What can hang from each mark:
D: M U
M: C D G
V: T W
T: U V
W: P V
U: D T
C: J M
G: L V
L: G

Known rows, with every way that one mark hangs from another:
M(C G): [ 1.02  0.99 -0.48 -0.15  1.08 -0.21 -1.60  0.85  0.74  0.27 -0.09 -1.86
  1.00 -0.84 -1.21 -0.46  2.58  0.47  0.81 -0.88 -2.15  0.77  0.47]
V(W): [-0.47 -0.59 -0.82  0.53 -0.57 -0.02  0.38 -0.58  0.52 -0.44  2.56 -0.72
  0.26  1.15 -0.35 -1.12 -0.92 -0.85  1.23  0.22  0.72 -0.02  0.09]
G(L V(T(U(D)) W(P))): [-5.76 -1.95 -4.43  1.10 -0.62 -1.09  2.54  1.22  1.91 -0.56 -2.01 -0.44
 -0.12  1.77 -1.58 -2.54 -0.65  1.09  2.55 -1.31  2.39  1.15 -1.76]
M(C D): [ 2.23  1.16 -0.91  0.48  1.36  0.02 -1.54  0.42  0.29  0.60  0.22 -0.67
  0.79 -0.84 -0.76 -0.09  2.20 -1.04 -1.66 -0.84 -2.83  1.05  1.18]
V(T(U(D(M(G)))) W(P)): [-4.29 -2.28 -2.69 -1.17  1.40 -0.18  2.37  1.87  1.29 -0.61 -2.43 -1.08
 -0.09  1.36 -0.40  0.55  0.27  2.81  1.29 -0.97  1.02  1.92 -1.77]
C(J M(G(V))): [ 0.45  0.14 -0.03 -3.03  0.02 -0.30 -1.95  0.90  0.73  2.17 -0.23 -3.00
  3.71 -0.28 -0.10 -0.08  2.47  0.86  0.50 -0.47 -1.16 -1.97  1.20]
W(P V(T(U(D)))): [-5.07 -2.62 -2.47 -1.00  0.35  0.34  3.23  0.99  0.70  1.03 -1.16 -0.53
 -1.69  1.10  0.43  0.86 -1.14  2.09  0.43 -0.68  2.18  1.10 -2.47]
G(L V(T(U(D(M))) W)): [-4.53 -1.42 -5.21  1.08  0.36 -1.16  1.12  0.54  1.93 -1.50 -4.89  0.25
  1.40  1.36 -2.28 -1.69  0.49  1.16  0.89 -1.83  1.52  1.85  0.51]
D(M): [ 1.00 -0.01 -0.89 -0.14  0.78 -0.36 -0.30  0.50  0.27 -0.63 -1.21  0.67
  0.22 -0.47 -0.28  1.49  0.99  0.16 -1.02 -0.74 -0.89  0.99  0.57]
V(T(U(D(M(C)))) W(P)): [-3.71 -1.33 -4.42  0.25  1.43  0.71  1.74  1.98  0.49 -0.14 -2.93 -0.99
 -0.49  1.10 -0.62  0.00 -0.34  1.59  0.75 -1.26  1.08  2.88 -1.04]
M(D(U)): [ 1.40  0.38 -0.24  0.30  1.76  0.27 -0.47 -1.05  0.46  0.63  1.75  0.31
  0.53 -0.52  0.70  0.03  1.51 -0.92 -2.85 -0.70 -2.52  0.35  0.89]
T(U(D) V(W(P))): [-2.04 -2.11 -2.28 -1.67  0.73  0.18  2.70 -1.15 -0.69 -1.10 -2.09 -0.63
  0.88  2.56 -0.10 -1.27 -0.94  2.29  2.68 -0.10  1.60  1.70 -1.16]
M(C(J) D(U(T)) G(L V)): [ 2.07  1.34 -2.60 -0.79  2.24 -0.04 -3.28 -1.01  1.27  1.27 -0.18 -2.10
  3.02 -0.89 -1.82 -2.53  4.60 -2.07 -0.92 -3.32 -4.67  0.20  2.74]
G(L V(W(P))): [-2.02 -1.09 -2.45  1.80 -2.02 -1.86  1.55  0.54  2.15 -0.53  3.84 -0.56
 -0.65  1.26 -1.54 -2.82 -0.48 -1.15  3.29 -0.87  1.05 -0.13 -1.83]
U(D(M(C G)) T(V)): [ 2.49 -0.38 -2.02 -2.26  3.33  0.46 -1.29 -1.02 -0.59 -2.02 -5.49 -0.59
  2.41  0.47 -1.04  0.79  3.25  1.26  0.52 -2.49 -2.43  2.98  2.40]
G(V): [-0.64 -0.31 -1.22  0.56  0.06 -0.74 -0.23  0.92  1.15  0.11 -1.11  1.05
  0.16  0.31 -0.65 -1.03  0.35 -0.07  1.05 -0.61  0.77 -0.56  0.82]
G(L V(T(U(D(M))) W(P))): [-4.93 -1.95 -5.00  0.97 -0.12 -1.40  2.35  1.58  2.12 -1.02 -2.74  0.09
 -0.03  1.45 -1.83 -1.48  0.03  1.29  1.75 -1.86  1.71  1.85 -1.45]
U(D(M(G)) T(V(W(P)))): [ 1.01 -2.14 -1.37 -2.60  1.98 -0.14  1.11 -0.96  0.19 -2.32 -1.31 -0.70
  1.17  2.01 -0.16  0.48  1.40  1.17  2.30 -1.81 -0.80  2.06  0.08]
U(D T): [-0.72 -0.63  0.04 -1.91  1.64  1.08 -0.03 -1.43 -1.48 -1.16 -4.71  0.41
  0.69  0.55  0.67  0.73  0.73 -0.91 -0.45 -1.25  0.10  1.34  0.85]
U(D T(V(W))): [ 0.30 -1.56 -1.59 -1.53  1.30  0.87  0.48 -2.60 -1.10 -1.98 -2.35 -0.21
  1.68  2.47  0.03 -1.14 -0.45  0.13  1.74 -0.95  0.63  1.44  1.56]
L(G(V(T(U(D(M(C)))) W))): [-2.68 -1.16 -5.34  2.16  1.36 -1.62 -0.06  0.70  0.97 -0.79 -6.49  2.21
  1.86  0.06 -1.25 -0.51  1.30  0.95  0.86 -3.26  0.50  2.24  1.81]
C(J M(D(U(T)) G)): [ 2.32  0.50  0.65 -4.08  1.90  1.35 -2.32 -1.19 -0.62  2.21  0.31 -3.15
  3.92 -0.69  1.21  0.78  3.16 -0.48 -2.42 -0.97 -4.22 -1.22  1.80]

Rows:
[-2.74 -1.64 -3.17 -0.52  0.93 -1.13  1.44  2.95  2.36 -0.32 -1.82  0.17
 -0.08  0.80 -1.24 -0.20  0.78  2.49  2.47 -1.14  0.33  0.67 -0.85]
D(M(G(V(T(U) W(P)))))
[-3.97 -1.27 -3.16  0.38  0.05  0.82  1.41  0.74  0.34 -0.09 -2.06 -0.36
  0.05  1.63 -0.61 -1.30 -2.09  1.88  1.42  0.37  1.88  0.57 -0.17]
V(T(U) W)
[-2.64 -1.69 -2.10  1.53 -0.92  0.06  2.15  2.01  1.65  0.54  4.26 -1.03
 -2.01  1.58  0.05 -1.06 -2.31  0.88  2.12  0.14  1.91  0.01 -2.06]
V(T W(P))
[ 0.00  0.28 -1.83 -1.34  0.79 -0.53 -1.93  0.43  2.29  2.48  1.40 -3.44
  3.98 -0.64 -0.48 -0.86  3.52  0.95 -1.97 -1.60 -3.26 -1.29  1.33]
C(J M(D(U) G(L V(T))))
[-3.86 -0.60 -6.22  1.72  0.79 -0.83  0.17  0.87  1.77 -1.18 -5.13 -0.38
  1.53  0.89 -2.88 -2.06  1.16  0.77  0.90 -2.30  0.67  2.70  1.09]
G(L V(T(U(D(M(C)))) W))
[ 2.62 -0.51 -1.47 -2.88  0.75  1.65 -0.43 -1.71 -0.80  2.19  4.02 -2.96
  2.63  1.35  1.66 -0.83  0.29 -0.57 -0.42 -0.53 -2.49 -0.74  0.84]
C(J M(D(U(T(V(W(P)))))))
[ 1.68 -1.26 -2.59 -1.90  2.48  0.23  0.11 -0.63  0.03 -1.90 -1.65 -1.41
  1.32  1.52 -0.81  0.02  2.13  0.67  2.33 -2.34 -1.63  2.95  0.74]
U(D(M(C G)) T(V(W(P))))
[ 2.37  1.56 -3.08  0.39  2.30  1.29 -2.63 -0.51 -0.15  1.58  0.03 -1.30
  1.29 -1.33 -0.22  0.07  2.10 -1.07 -2.89 -2.20 -2.42  1.44  2.45]
D(M(C(J)) U)
[-0.71 -1.52 -3.17 -1.77  1.87  0.08  1.25 -1.74 -0.68 -2.05 -4.96  0.02
  2.52  2.06 -0.83 -0.30  0.28  2.35  0.84 -0.66  0.59  2.48  1.26]
T(U(D(M)) V(W))
[ 1.46  0.78 -2.39 -0.14  0.33 -1.58 -2.60  0.09  2.64  0.81  2.73 -3.26
  3.38 -0.07 -2.92 -3.03  3.99 -1.53  0.79 -2.21 -3.07 -0.28  1.96]
M(C(J) D G(L V(W)))
[ 1.35  0.17 -1.82 -0.41  2.34  1.31 -0.64 -1.35 -0.84 -0.55 -2.16  1.23
 -0.08 -0.32  0.67  0.94  0.75 -1.17 -1.78 -1.75 -1.95  1.49  1.58]
D(M U(T))
[-1.63 -1.58 -2.44 -1.61  1.18  0.36  1.42 -2.15 -0.91 -1.46 -4.02 -0.40
  2.36  2.45 -0.56 -1.48 -0.58  2.22  1.69 -0.09  1.36  1.71  0.72]
T(U(D) V(W))
[ 0.51 -0.59 -2.56 -0.44  2.42  0.11 -0.80 -0.67  1.22 -0.92 -0.97  0.73
  1.14  0.55 -0.47 -0.54  1.80 -0.78  0.69 -2.26 -1.82  0.70  2.08]
D(M(G(V(W))) U(T))
[ 0.48  1.24 -2.21 -0.12  0.05 -1.13 -2.62  0.67  1.80  1.03 -0.04 -2.88
  2.58 -0.71 -2.65 -2.66  3.48 -0.44  1.41 -2.20 -1.85 -0.19  1.36]
M(C(J) G(L V))
[-2.03 -1.58 -3.26  3.08 -0.83 -2.21  0.53  0.62  1.92 -0.17 -0.29  2.20
  0.46  0.64 -0.58 -1.59 -0.62  0.46  2.25 -1.88  1.44 -0.42  0.80]
L(G(V(T W)))
[-0.10 -1.12 -4.14 -2.16  1.71  0.74  0.68 -0.71 -0.88 -0.17 -2.93 -1.74
  2.06  1.72 -0.84 -0.90  0.65  1.76  1.41 -1.40  0.30  2.56  0.53]
T(U(D(M(C(J)))) V(W(P)))
[ 2.90  1.52 -0.73 -1.10  2.73  0.58 -3.05 -0.53  0.96  2.27  2.05 -2.92
  2.62 -1.36 -0.46 -0.78  4.25 -0.81 -2.57 -1.93 -4.49  0.12  2.33]
M(C(J) D(U) G)
